What can hang from each mark:
Z598: Z364 Z425 Z921
Z992: Z793 Z921
Z425: Z598 Z921
Z414: Z793
Z793: Z414 Z992
Z921: Z425 Z598 Z992

Known rows, with every way that one mark hangs from another:
[Z598 [Z921 Z425 Z992]]: [ -7.0  15.1 -12.7   3.8  -5.7 -45.9  -4.2 -45.4   2.0 -68.4 -27.3 -15.5
   8.8 -28.3  -3.7 -41.9  14.4   7.0]
[Z921 Z425 [Z992 [Z793 Z414]]]: [  0.5  35.0   3.6  10.6   1.5 -23.6  -5.6 -25.9   0.3 -25.1 -25.3 -40.4
  21.2 -20.2  -8.1 -11.5   5.6   4.6]
[Z414 Z793]: [ 13.9   6.5  18.3  -5.5   1.4   3.3  -3.1  19.0 -32.0   1.7  16.6 -14.1
 -12.8  -9.6  21.1  30.7   0.4  -8.5]
[Z793 Z414 [Z992 Z921]]: [  1.0  -2.2 -19.4  -4.5  15.4  -1.7  -1.5  -5.4 -11.3  11.3  16.7  34.4
 -11.9 -17.0 -26.8 -52.4  15.6  -6.1]
[Z414 [Z793 [Z992 [Z921 [Z425 [Z598 Z364]]]]]]: [ 18.7   4.3  29.2  -7.3   2.9  28.9 -25.4  14.7 -15.0  -1.7   1.6 -11.5
 -16.0 -30.7   3.4 -29.8  17.4 -18.5]
[Z992 Z793 [Z921 Z425 [Z598 Z364]]]: [ 12.3   9.7  17.1  11.2   9.4 -22.2 -50.5  20.5  27.0 -36.4  -2.9 -64.2
  -9.6 -87.7  20.1  10.0  -3.9 -17.1]
[Z992 Z793 [Z921 Z425 Z598]]: [  0.7  22.8   9.1  12.6  13.7 -12.7 -52.7  17.5  14.3 -39.9 -10.5 -50.0
  -6.7 -81.1  20.6  37.0   1.4  -8.4]
[Z425 [Z921 [Z598 Z364] [Z992 Z793]]]: [ 16.0  18.5  29.8   7.5  -9.0 -36.4   1.0 -43.8  22.4   4.9  13.6 -34.1
   3.1 -14.3   8.8  53.9  16.5  -1.1]
[Z793 Z414]: [  0.4  -2.3  -6.4   4.3   8.7 -12.8  26.4   6.7 -10.6  23.9  -6.8  -2.0
  -3.7  -6.7 -11.5 -27.7  -7.8  -2.0]
[Z793 [Z992 [Z921 Z598]]]: [  4.4  21.0  -7.1  -3.7  16.8   3.1 -32.0 -23.6  -5.2 -30.0  20.3  21.4
 -15.8 -33.8  -4.4 -17.3  20.7   5.6]
[Z598 Z364 Z425 [Z921 [Z992 [Z793 Z414]]]]: [ 34.4 -45.6  14.8   2.6  -7.1 -63.6  17.1   3.9  26.9  35.7 -36.1 -13.6
   6.6 -31.7  -1.3 -78.8   0.1 -14.2]
[Z598 Z921]: [  2.3 -22.9 -17.8  -0.5  -5.4 -36.8   9.8 -16.7   3.1 -14.8 -23.8   9.1
  -5.8 -17.6   6.9 -24.2   2.6  -2.8]
[Z598 [Z921 Z425]]: [ -6.5  -4.1  -8.8   7.2  -4.9 -26.9  -2.0 -14.6   4.0 -47.9 -37.5 -22.0
   1.3 -39.7   1.1 -49.8   8.6  -2.3]
[Z921 [Z598 Z364 Z425] [Z992 Z793]]: [ 35.8  21.8  36.9   8.6   9.7 -39.3 -13.4 -17.3  20.3   3.0 -14.1 -39.5
   4.3 -40.0  18.1  -6.6  -2.5   8.5]
[Z425 Z921]: [-10.1  -5.8  16.5   3.4 -15.0   5.2   9.4  -6.5  10.0  23.3  15.4  -2.4
   5.3  12.2 -11.7  43.1  23.6  -7.4]
[Z793 [Z992 Z921]]: [  0.7  -1.0 -12.6  -9.2   5.9  11.9 -27.9 -11.6  -1.3 -12.4  22.9  36.8
  -7.8  -9.6 -15.4 -24.9  23.4  -3.8]
[Z425 [Z598 Z364] [Z921 Z992]]: [  7.9  -8.2  40.0   1.7 -20.5   9.1  24.0 -31.7  36.8  52.0 -27.0  -4.6
   9.7  27.9 -18.9   8.5  20.0  -9.3]
[Z793 [Z992 [Z921 Z425 Z598]]]: [ -3.1  36.8   0.0   2.3  17.1  10.4 -41.5 -21.6  -3.4 -56.0   9.2  -3.4
 -10.2 -51.7  -9.2 -36.7  25.3   5.9]
[Z992 [Z793 Z414] [Z921 [Z425 Z598]]]: [ -1.8  -9.3   7.6  11.4   7.5   9.6 -18.3  37.9  18.6  30.3 -48.8 -28.4
   0.8 -50.9  -4.5   1.9  -3.5 -21.7]
[Z425 [Z921 [Z598 Z364]]]: [  6.0   8.4  32.1   8.7  -5.6 -14.7   7.4 -17.5  18.2   4.3  16.7 -34.5
  -8.5 -22.9   3.3  24.8  14.3  -5.0]

Rows:
[ 21.4 -15.6  -1.6   5.7 -10.6 -69.8   7.9 -31.7  23.3 -27.7 -33.7 -44.9
   5.9 -43.0   1.3 -77.6  -1.6 -13.2] : [Z598 Z364 [Z921 Z425 [Z992 [Z793 Z414]]]]
[  6.2 -24.3 -12.2   1.8   6.8 -23.0 -14.7  35.6   8.7  33.0   2.6  -2.4
  -7.5 -36.5   2.9  30.1  -7.3 -22.5] : [Z992 [Z793 Z414] Z921]
[ 21.0  54.0  27.5  14.5   7.6 -40.2 -27.0 -44.4  17.5 -63.9 -18.2 -79.3
   7.4 -59.8  17.4 -16.9  -1.2   8.9] : [Z921 Z425 [Z598 Z364] [Z992 Z793]]
[ 33.0  30.2  16.6   5.4   7.1 -51.7 -11.0 -46.9  16.1 -20.9  -0.6 -39.3
  -2.4 -31.2  24.8  12.4  -8.6   8.0] : [Z921 [Z598 Z364] [Z992 Z793]]
[ 11.8 -24.3   3.4   4.8 -11.6 -41.8   0.9  -8.1  24.3 -41.0 -25.7 -43.5
  -3.3 -48.5   1.7 -91.9   0.4 -15.9] : [Z598 Z364 [Z921 Z425]]
[  6.1  14.4   0.1   3.0  27.8  -1.7  -6.7   2.2 -12.5   8.2   4.8  19.5
 -16.2 -46.8 -19.7 -57.0  16.6   3.0] : [Z793 Z414 [Z992 [Z921 [Z598 Z425]]]]
[ 13.3 -14.7 -23.3   0.5  -4.3 -64.7  17.3 -38.8   1.7  -2.3 -30.7   8.6
   2.8 -11.8   6.6  -9.2   1.2  -0.3] : [Z598 [Z921 [Z992 [Z793 Z414]]]]
[  1.7  30.2  27.6   6.8  -5.0   7.1  -4.9 -31.6  23.1 -26.1 -46.6 -38.1
  16.6  -9.7 -16.1 -53.6   7.6   3.1] : [Z921 [Z425 [Z598 Z364]] Z992]
[ 22.6 -10.7   3.2   7.4  16.3 -42.3 -17.3  23.9  17.1  15.1   3.2 -34.9
 -20.2 -70.3  17.6  12.4 -16.9 -20.3] : [Z992 [Z793 Z414] [Z921 [Z598 Z364]]]
[  6.6  16.4   6.6  -1.2  18.5  10.7 -33.2  -4.4  -2.7 -15.2  11.6  20.9
 -11.6 -39.2  -8.9 -29.5  24.2   5.3] : [Z793 [Z992 [Z921 [Z598 Z425]]]]
[ 10.9   2.9  -4.9   8.4  20.0 -33.1 -19.2  19.4   4.3  11.5  -2.2 -21.3
 -17.4 -64.5  17.4  39.6 -10.9 -11.0] : [Z992 [Z793 Z414] [Z921 Z598]]
[ 23.4  10.4  39.6   9.9  14.4 -12.1  -6.2  15.6  14.7   1.2  -9.5 -39.7
  -9.9 -51.6  11.9 -42.6  -5.3   3.6] : [Z921 [Z598 Z364 Z425]]
[  7.8  67.0  25.9  12.1  10.7 -36.6 -21.1 -51.0  10.2 -90.3  -3.6 -69.8
   2.4 -56.8   4.8 -44.3   3.5  15.5] : [Z921 Z425 [Z598 Z364] Z992]
[ 35.7  20.8  33.1  11.6  15.5 -47.6   3.2 -12.8  14.0  16.8 -19.1 -41.6
   1.7 -44.0  11.1 -24.2  -7.5   6.8] : [Z921 [Z598 Z364 Z425] [Z992 [Z793 Z414]]]
[ 13.3 -20.8  48.2   1.9 -15.6 -10.1   6.6  12.6  32.5  39.5  15.1 -18.3
  13.8  -0.3 -19.7 -29.3  22.6 -11.9] : [Z598 Z364 [Z425 [Z921 Z992]]]
[  6.1  24.3   0.6   5.9  22.8 -10.1 -13.9 -12.7  -4.1 -29.8   7.5 -16.9
 -16.4 -62.4 -20.0 -86.5  13.1  -3.6] : [Z793 Z414 [Z992 [Z921 Z425 [Z598 Z364]]]]
[  1.0  22.3   3.9  16.0  20.7 -23.4 -31.9  22.6   5.7 -21.6 -15.2 -51.7
 -10.0 -87.7  11.3  15.8  -5.0 -10.2] : [Z992 [Z793 Z414] [Z921 Z425 Z598]]
[  2.0   6.1  32.0  10.6  -4.0  31.3  -2.9   7.7  25.4  -0.9 -56.6 -46.3
   6.9 -23.7  -9.3 -62.4   0.4  -7.7] : [Z921 [Z425 [Z598 Z364]]]
[  4.7  30.8  18.4  11.3  -0.2 -33.1  13.3 -44.1   4.4  12.3   3.2 -21.8
   4.4 -11.3   1.6  67.4  18.1   7.2] : [Z425 [Z921 Z598 [Z992 [Z793 Z414]]]]
[ 28.5 -33.6   7.5   2.6  -7.2 -29.6  33.1 -24.7  28.8  50.9 -76.5  -2.9
  -0.8  -6.1   1.0 -50.7  -9.3 -11.8] : [Z425 [Z598 Z364 [Z921 [Z992 [Z793 Z414]]]]]
[  0.3   2.3  11.6   4.4 -13.7 -22.6  17.6 -28.6   8.3  35.0   9.1  -3.6
  14.3  17.3 -12.5  57.9  21.7  -5.0] : [Z425 [Z921 [Z992 [Z793 Z414]]]]
[ 14.8  18.0  30.0   9.0  -7.9   3.3 -10.7 -24.9  30.2  -0.2 -61.7 -46.5
  21.7 -12.6  -2.8 -26.4   2.5  -3.0] : [Z921 [Z425 [Z598 Z364]] [Z992 Z793]]
[  7.9  18.3  13.8  -7.7   6.0  18.3 -33.8  10.7 -32.3 -27.5  26.5  -5.7
 -14.0 -31.6   4.8  -3.9  23.1 -10.9] : [Z414 [Z793 [Z992 [Z921 Z425]]]]
[ -5.8  12.7 -11.7   1.3  15.4   5.5 -11.3  -3.7 -10.2 -15.6   6.4   9.4
  -5.9 -35.2 -31.5 -72.8  20.3  -5.4] : [Z793 Z414 [Z992 [Z921 Z425]]]
[  3.2  -1.9  31.3   5.6 -18.1  19.2  17.4 -31.2  26.3  69.1 -48.2   5.4
  17.4  33.5  -9.6  66.1  22.8  -3.5] : [Z425 Z598 [Z921 [Z992 Z793]]]
